Every row comes from one small tree of marks. Brackets hold a mark, then the marks that hang from it, in alphabetical order. Every link used is in the known rows. Which tree was each row made from?
Known rows
[nivi rutet]: [-2.291 -0.250 -1.317  1.423 -0.155 -0.066  2.117  1.358  0.763  0.387
 -1.120 -2.364 -2.755  1.640 -1.351  4.111 -2.353 -3.670 -1.781  0.305
  0.469 -0.323  1.703]
[baguvad gulos tupu]: [ 3.558 -2.214 -1.413  1.242  0.682 -2.425  0.520  2.422  1.490 -1.839
  0.171  2.081 -1.676  0.248 -2.871 -1.439  2.764 -0.552 -1.410 -2.859
 -1.395 -1.213 -0.833]
[nivi [rutet [sobo [baguvad tupu]]]]: [ 2.460 -1.434 -1.676  0.536  2.012  2.981  3.123  1.689  3.323  1.151
 -1.649  0.616  1.682  1.176  0.088  3.122  0.158  1.004 -4.611  0.281
  1.731  0.353 -4.495]
[baguvad sobo]: [ 1.573  0.315 -1.341  1.895  0.701 -1.197  0.995 -0.235  1.209  0.321
  0.991  1.414 -1.212  0.643 -1.220  0.214  1.209 -1.626 -0.695 -1.639
 -1.032  0.659 -4.306]
[tupu baguvad [nivi rutet]]: [-7.665  0.735 -1.815 -0.137  0.334  1.773 -1.157  3.918 -0.608 -0.165
 -2.256 -3.649 -3.601  2.130 -1.579  2.550 -2.681 -2.693  0.380  5.475
  1.185 -1.197  1.611]
[rutet [sobo [baguvad gulos tupu]]]: [ 5.007 -1.838 -0.774  0.343  1.156  0.930  1.743  0.412  3.411 -0.049
  0.076  3.102  2.370  0.781 -2.095 -2.054  3.550  2.009 -2.118 -0.941
 -0.225 -0.747 -5.719]
[sobo [gulos baguvad] [tupu nivi]]: [ 1.682  1.527  0.418 -0.356 -0.031  1.398 -2.306 -2.454 -2.961 -0.831
  0.627  0.748  1.041  0.332  3.377 -3.276 -1.386  3.153  2.314  0.946
  1.736  2.114  4.573]
[gulos [tupu [baguvad sobo]]]: [ 0.173  0.926 -1.784  1.102  0.245 -0.668 -0.626  2.135  1.518  1.197
  1.923  2.327  1.862 -0.609 -1.782 -2.124  1.806  1.642  0.597 -0.358
 -0.995  1.057 -4.859]
[baguvad sobo [tupu nivi]]: [ 1.926 -0.925 -2.848  1.479  2.131 -0.593 -0.092  1.816 -0.540 -2.840
 -0.696  2.394 -1.775 -0.625 -1.122 -0.594  3.060  1.167  0.131 -0.679
  0.306 -0.546 -4.133]
[gulos [tupu nivi]]: [-2.862 -1.063 -2.057  1.489 -1.819 -0.798  0.750  1.060 -2.368 -2.781
  1.503 -0.214 -1.207 -0.969 -3.511 -0.359  0.885 -1.316  4.965 -0.948
  1.997  1.775  2.911]
[sobo gulos [nivi rutet] [tupu baguvad]]: [-3.038  3.707  3.045 -3.063  0.250 -0.537 -2.617 -0.908 -3.763  3.394
 -0.858 -1.981  0.220  0.103  7.057  0.092 -4.469  2.857 -1.113  1.682
  0.169  0.144  4.468]
[sobo [baguvad tupu]]: [ 4.956 -2.827 -1.521 -0.300  0.921  0.819  1.342  2.904  0.811  0.903
 -0.149  1.758  1.061  1.938 -2.105  1.476  0.131  1.287 -3.251 -1.430
  2.195  2.617 -3.321]
[rutet [sobo gulos]]: [ 0.710  2.860  2.612  1.325 -1.471 -0.155  0.785 -3.541  2.045  1.732
  0.927  0.681  0.081  0.006  1.215 -0.029 -2.382 -0.176 -0.277 -2.367
  0.457  3.345 -0.892]
[nivi tupu]: [ 0.739 -3.119 -0.199 -0.839 -0.872 -2.716  1.978  1.214  0.095 -1.218
  0.388  0.109 -2.074  0.225 -4.005  2.095  0.352 -3.815  2.809 -1.215
 -1.053  1.968  0.923]
[gulos baguvad [tupu nivi]]: [ 0.576 -0.855 -2.925  0.569 -0.630  2.107 -1.133  1.235 -0.871 -3.724
  1.276  1.019  1.286  0.764 -3.417 -1.137  1.193  0.630  4.783  1.123
  2.720  2.659  2.263]
[baguvad [gulos tupu] sobo]: [ 2.170 -0.940 -1.783  2.439 -0.453 -2.584  0.311 -0.172  1.036 -0.688
  2.022  4.100  0.523 -2.029 -2.751 -4.822  4.564 -0.190  1.785 -1.671
 -2.504 -2.066 -3.234]
[rutet [sobo gulos [tupu baguvad]]]: [-0.483  4.242  2.648  0.179 -0.278 -0.517 -0.409 -2.905  0.427  3.287
  1.601  0.221  2.498 -0.885  5.199 -2.219 -1.738  3.439 -0.870 -2.062
 -0.774  2.529 -0.336]
[rutet [sobo baguvad gulos nivi]]: [ 2.140  2.705  5.179 -3.231 -0.923  1.864 -1.250 -4.682 -0.364  2.678
  0.302  0.963  2.621  1.030  2.861  0.294 -3.108  3.049  0.252 -0.006
  2.893  3.909 -2.264]
[sobo gulos nivi [tupu baguvad]]: [-0.480  3.686  3.911 -3.402 -0.381 -1.806 -3.038 -2.313 -3.831  2.769
  0.752 -0.775  1.266  0.059  6.103 -1.688 -4.004  4.604  0.775 -0.834
  0.075  2.297  2.859]
[gulos [baguvad nivi] tupu]: [ 5.129 -3.125 -2.496  1.982 -1.430  0.810 -0.225 -0.884  1.288 -3.422
  3.311  0.883  3.266  0.148 -4.282 -0.350  3.930  0.522  0.785 -3.436
  0.547  1.723  0.950]
[sobo nivi tupu]: [ 0.941  0.768  0.612 -1.735  0.129 -2.615  0.433 -2.567 -3.906 -1.091
  0.874 -1.407  0.103  0.446  2.749  1.633  0.044  1.422  2.323 -3.381
  0.258  1.641  3.928]
[tupu [baguvad [sobo gulos]] [nivi rutet]]: [-5.701  3.552  0.577  0.163  0.540  1.960 -3.057  1.292 -0.896  2.559
 -2.057 -0.307 -2.406 -0.268  2.480 -1.894 -3.212  0.386 -1.250  6.021
  0.106 -1.861 -1.900]
[baguvad [tupu nivi]]: [ 0.463 -1.411 -2.334  0.848  0.820 -0.486  0.623  2.676 -1.259 -3.276
 -0.578  0.258 -2.676  0.422 -2.329  1.113  0.691 -0.433  1.052 -1.296
  1.764  1.026  0.544]

Which tree is each row?
[ 3.657 -0.050  0.813  3.172 -2.259 -2.343 -0.722 -3.799 -0.136 -0.048
  3.281  3.436  1.989 -3.852  0.033 -4.020  2.447  0.946 -0.346 -4.802
 -1.175 -0.276 -1.998] : [baguvad nivi [sobo [gulos tupu]]]
[ 4.908 -3.972 -1.632  2.600 -0.080 -2.556  0.605  0.659  1.561 -3.459
  0.960  1.531 -0.847 -0.581 -3.987 -1.758  5.094 -1.461 -2.073 -4.821
 -2.665 -3.540 -0.342] : [baguvad gulos nivi tupu]
[-1.318  1.647  1.123  1.631 -0.078  0.695 -2.368 -1.115  1.545  2.790
 -0.222 -0.398 -0.325 -0.894  2.117 -1.626 -1.161 -0.831 -5.127  1.353
 -1.790 -3.511 -3.386] : [tupu [baguvad [nivi rutet] [sobo gulos]]]
[-1.281  1.664 -1.172  2.045  1.081 -0.482  3.842 -2.043  0.549  0.648
 -0.445 -1.955  0.477 -0.412  2.813  2.784  0.971 -1.139 -0.981 -2.010
 -0.874 -0.481  1.791] : [nivi [rutet [sobo tupu]]]
[-1.173 -0.055 -0.578  0.554  0.595  3.282  2.877 -0.433  2.751  1.962
 -1.331 -1.058  1.108  1.639 -1.038  3.517 -1.514 -1.610 -2.684  2.274
  2.121  0.483 -2.857] : [nivi [rutet [sobo baguvad]]]
[-6.962  4.093  1.711  0.183 -0.244  2.882 -1.438  0.107  0.612  1.597
 -1.841 -1.949 -1.509 -0.284  2.386 -0.081 -4.318 -0.568 -0.156  4.762
  1.341 -0.491  0.327] : [tupu baguvad [nivi [rutet [sobo gulos]]]]
[ 1.306 -0.842  0.971  0.872 -1.215  0.604  0.510 -3.306 -2.395  3.450
 -0.098 -1.000  2.228 -0.972  3.937 -0.476 -1.465  0.797 -4.056 -0.860
  0.734 -1.850  2.711] : [sobo [baguvad [nivi rutet]] gulos tupu]
[-0.562  3.331  1.849 -2.366  1.193 -0.544 -0.195 -2.365 -1.310  0.215
  0.991 -1.883  2.563  0.300  3.953  1.320  0.456  3.153  1.871 -1.764
 -0.818  1.920  0.131] : [rutet [sobo nivi [tupu baguvad]]]
[-4.088 -2.053 -0.548 -1.922  0.376 -0.226  0.909  4.502  1.394  0.915
 -1.755 -2.036 -2.387  0.978 -3.105  2.903 -2.375 -3.901  0.275  3.991
 -1.582 -0.861  0.335] : [nivi rutet [tupu baguvad]]
[-1.747  1.981  1.159  0.749 -1.251 -1.469 -0.683 -2.603 -4.771  0.286
  0.540 -0.095 -1.377 -0.954  3.634 -2.303 -2.381  1.423  2.757 -1.067
  1.343  1.637  5.365] : [sobo gulos [tupu nivi]]
[-1.228  0.062  2.456 -4.672  0.423 -1.338 -0.576 -0.258  0.829 -1.227
  0.290 -1.004  0.944  0.413 -1.255  2.134  0.525 -0.245  4.263  0.502
 -1.312  1.606 -1.779] : [rutet [sobo [nivi [tupu baguvad]]]]
[ 4.463 -0.543  3.838 -5.210 -0.748 -0.075 -3.100 -1.641 -0.945 -1.108
  0.447  1.753  0.789  0.719  0.261 -0.599 -2.849  1.562  4.111  1.549
  0.569  3.704  1.584] : [sobo [gulos baguvad] [nivi tupu]]
[ 8.207 -3.178 -2.438  1.370  1.279  0.892 -0.098  0.791  2.733 -4.138
  1.374  1.792  1.957  1.575 -3.145  0.703  3.320  0.808 -2.952 -3.655
  0.008  0.927 -1.545] : [gulos [baguvad nivi tupu]]
[-0.945  2.773  3.437 -3.196 -2.269 -0.999 -4.026 -0.321 -2.157  1.854
  1.603  0.436  1.488 -0.840  1.758 -1.516 -3.426  4.014  2.064 -0.773
  1.400  3.391  1.271] : [sobo [gulos [tupu baguvad]] nivi]
[-2.282 -0.750 -1.727  1.382  0.419 -0.620  0.679  0.398 -0.646  0.524
 -0.005 -3.932  0.332 -0.176  1.192  1.655  1.036 -1.208 -3.099 -0.960
 -2.053 -3.103  2.833] : [sobo [tupu [baguvad [nivi rutet]]]]
[ 5.513  0.157 -0.268 -1.367  2.550 -1.693 -0.488  0.012 -0.494 -1.825
 -0.102  2.486 -0.177 -0.382  0.988  0.703  2.261  2.628 -0.561 -2.611
 -0.508  0.524 -4.819] : [baguvad [sobo nivi] tupu]
[-3.417  1.581  2.900 -1.794 -0.698  0.315  0.245  0.333  2.762  2.668
 -1.064 -0.594 -0.458 -0.826  1.283  0.519 -3.402 -1.392 -0.140  2.846
 -1.393  0.174 -0.835] : [nivi [rutet [sobo gulos]] [tupu baguvad]]
[-6.626  0.930 -2.240 -0.046  1.045  0.683 -0.306  2.536 -2.982  0.254
 -1.867 -3.967 -1.903  0.669  2.158  1.193 -1.228 -0.861  0.935  3.450
  0.802 -1.744  4.363] : [sobo [tupu baguvad [nivi rutet]]]
[ 0.096 -0.884 -1.210  1.270 -0.368 -1.532 -0.029 -0.617 -1.153 -0.182
  1.630 -2.235  1.407  0.078  0.135  0.453  2.049  0.451 -1.549 -3.551
 -1.808 -0.422  1.648] : [sobo [tupu [baguvad nivi]]]
[ 5.765 -1.392 -0.397  1.219  0.533  2.053 -1.508  0.081  2.207 -1.379
 -0.546  1.433  1.103  0.243  0.783 -0.073 -0.383  1.164 -5.263 -1.241
  0.386 -0.777  0.418] : [sobo [gulos [baguvad [nivi rutet] tupu]]]
[-3.997 -0.392 -1.831  0.710 -0.260  3.570  1.679  0.607 -0.315  0.005
 -0.459 -0.836  1.789 -0.321 -1.535  1.153  0.659  0.024  2.320  3.204
  3.376 -0.099 -0.383] : [gulos [tupu [nivi [rutet [sobo baguvad]]]]]
[ 3.411 -2.656 -1.604  3.469 -1.139 -2.712 -0.076 -1.860  0.830 -2.508
  2.906  3.383  1.248 -3.473 -3.809 -4.666  7.667 -1.014  1.062 -3.982
 -3.470 -4.401 -2.872] : [baguvad [gulos tupu] nivi sobo]
[ 5.213 -3.329 -0.844 -0.256  0.720  0.188  0.303  3.073  1.380  0.193
 -0.098  3.004  0.588  1.230 -2.819 -2.266  2.197  1.039 -2.561 -0.060
 -0.108 -0.466 -3.568] : [sobo [baguvad gulos tupu]]
[-5.342  3.165  1.350  1.316 -0.569  2.108  0.545 -2.255 -0.237  0.256
 -1.680 -1.554 -2.744 -0.560  2.318  0.486 -3.190 -1.604  1.094  2.256
  1.956 -0.322  2.034] : [tupu [nivi [rutet [sobo gulos]]]]
[-2.498 -1.331 -3.132  0.988  1.773  0.397  1.231  3.543 -0.901 -2.421
 -2.653 -1.430 -3.849  0.753 -1.281  2.786 -0.721 -1.892 -0.512  1.404
  1.989 -1.224  2.144] : [baguvad [tupu [nivi rutet]]]
[-4.940 -0.174 -2.812  1.336  0.541 -0.377  1.686  0.063 -3.634 -1.197
 -1.518 -3.101 -2.814 -0.178  1.705  1.758 -0.608 -2.326  1.767  1.474
  0.686 -1.401  5.966] : [sobo [tupu [nivi rutet]]]
[-0.619 -0.064 -0.655  0.189  0.146 -2.072 -0.507  1.562 -0.837  1.090
  0.660 -0.376  0.185  0.546  0.310 -2.996  1.752  0.789  0.107 -0.375
 -2.808 -1.867  1.470] : [sobo [tupu [baguvad gulos]]]
[-3.558 -2.966 -0.450 -1.741 -0.014 -1.241 -0.097  4.992  1.723  0.327
 -1.674 -1.206 -2.944  0.228 -3.879 -0.348  0.102 -4.479  0.693  4.440
 -3.608 -4.492  0.391] : [nivi rutet [tupu [baguvad gulos]]]
[-0.477 -2.561 -0.021 -1.523  0.239  1.765  3.577  0.677  2.054  1.214
 -1.294 -0.715  0.738  0.687 -1.953  3.189 -0.108 -3.130  0.065  2.804
  0.060 -0.206 -2.060] : [nivi [rutet [sobo baguvad]] tupu]
[-1.579 -1.441  0.699 -2.976  0.511  1.390 -0.712  0.631 -0.960  1.194
 -1.824 -1.139 -0.579  1.818 -0.966  0.665 -0.846 -0.986 -0.736  4.208
  0.789 -2.838  0.445] : [sobo [baguvad gulos] [nivi rutet]]
[-8.141 -0.290 -1.828  0.055  0.377  1.359 -1.620  4.224 -0.570 -0.600
 -2.508 -2.573 -3.964  1.175 -2.636 -1.006 -0.655 -3.192  0.848  6.285
 -0.643 -4.609  1.908] : [tupu [baguvad gulos] [nivi rutet]]
[-0.857 -3.220 -0.217  1.089 -0.602 -0.983  3.539 -1.707  2.531 -2.686
  0.144 -2.090 -0.717 -1.633 -3.337  3.282  2.678 -5.600  0.684 -1.632
 -2.605 -2.728  0.433] : [baguvad [nivi [rutet sobo] tupu]]
[ 7.700  1.784  1.090  0.128  0.945  2.466 -0.882 -1.597  4.064 -0.306
  0.667  3.813  2.889  0.752  1.555 -1.485 -0.205  4.017 -2.403 -2.385
  1.129  4.058 -3.164] : [rutet [sobo [gulos [baguvad tupu]]]]
[ 0.992  3.728  4.042 -1.317 -2.305 -0.899 -0.822 -4.729 -0.724 -0.081
  2.052  1.455  2.521 -2.158  2.391 -0.894 -1.299  2.999  3.858 -3.971
  1.278  3.830  1.099] : [rutet [sobo [gulos tupu] nivi]]
[-0.039  0.559  3.243 -3.496  0.242 -2.057 -1.148 -2.050 -1.610  1.164
 -1.481  1.119 -1.734 -1.793  2.750 -0.026 -1.645 -0.998  1.614  2.566
 -1.579 -1.439 -0.331] : [baguvad [sobo gulos [nivi rutet tupu]]]
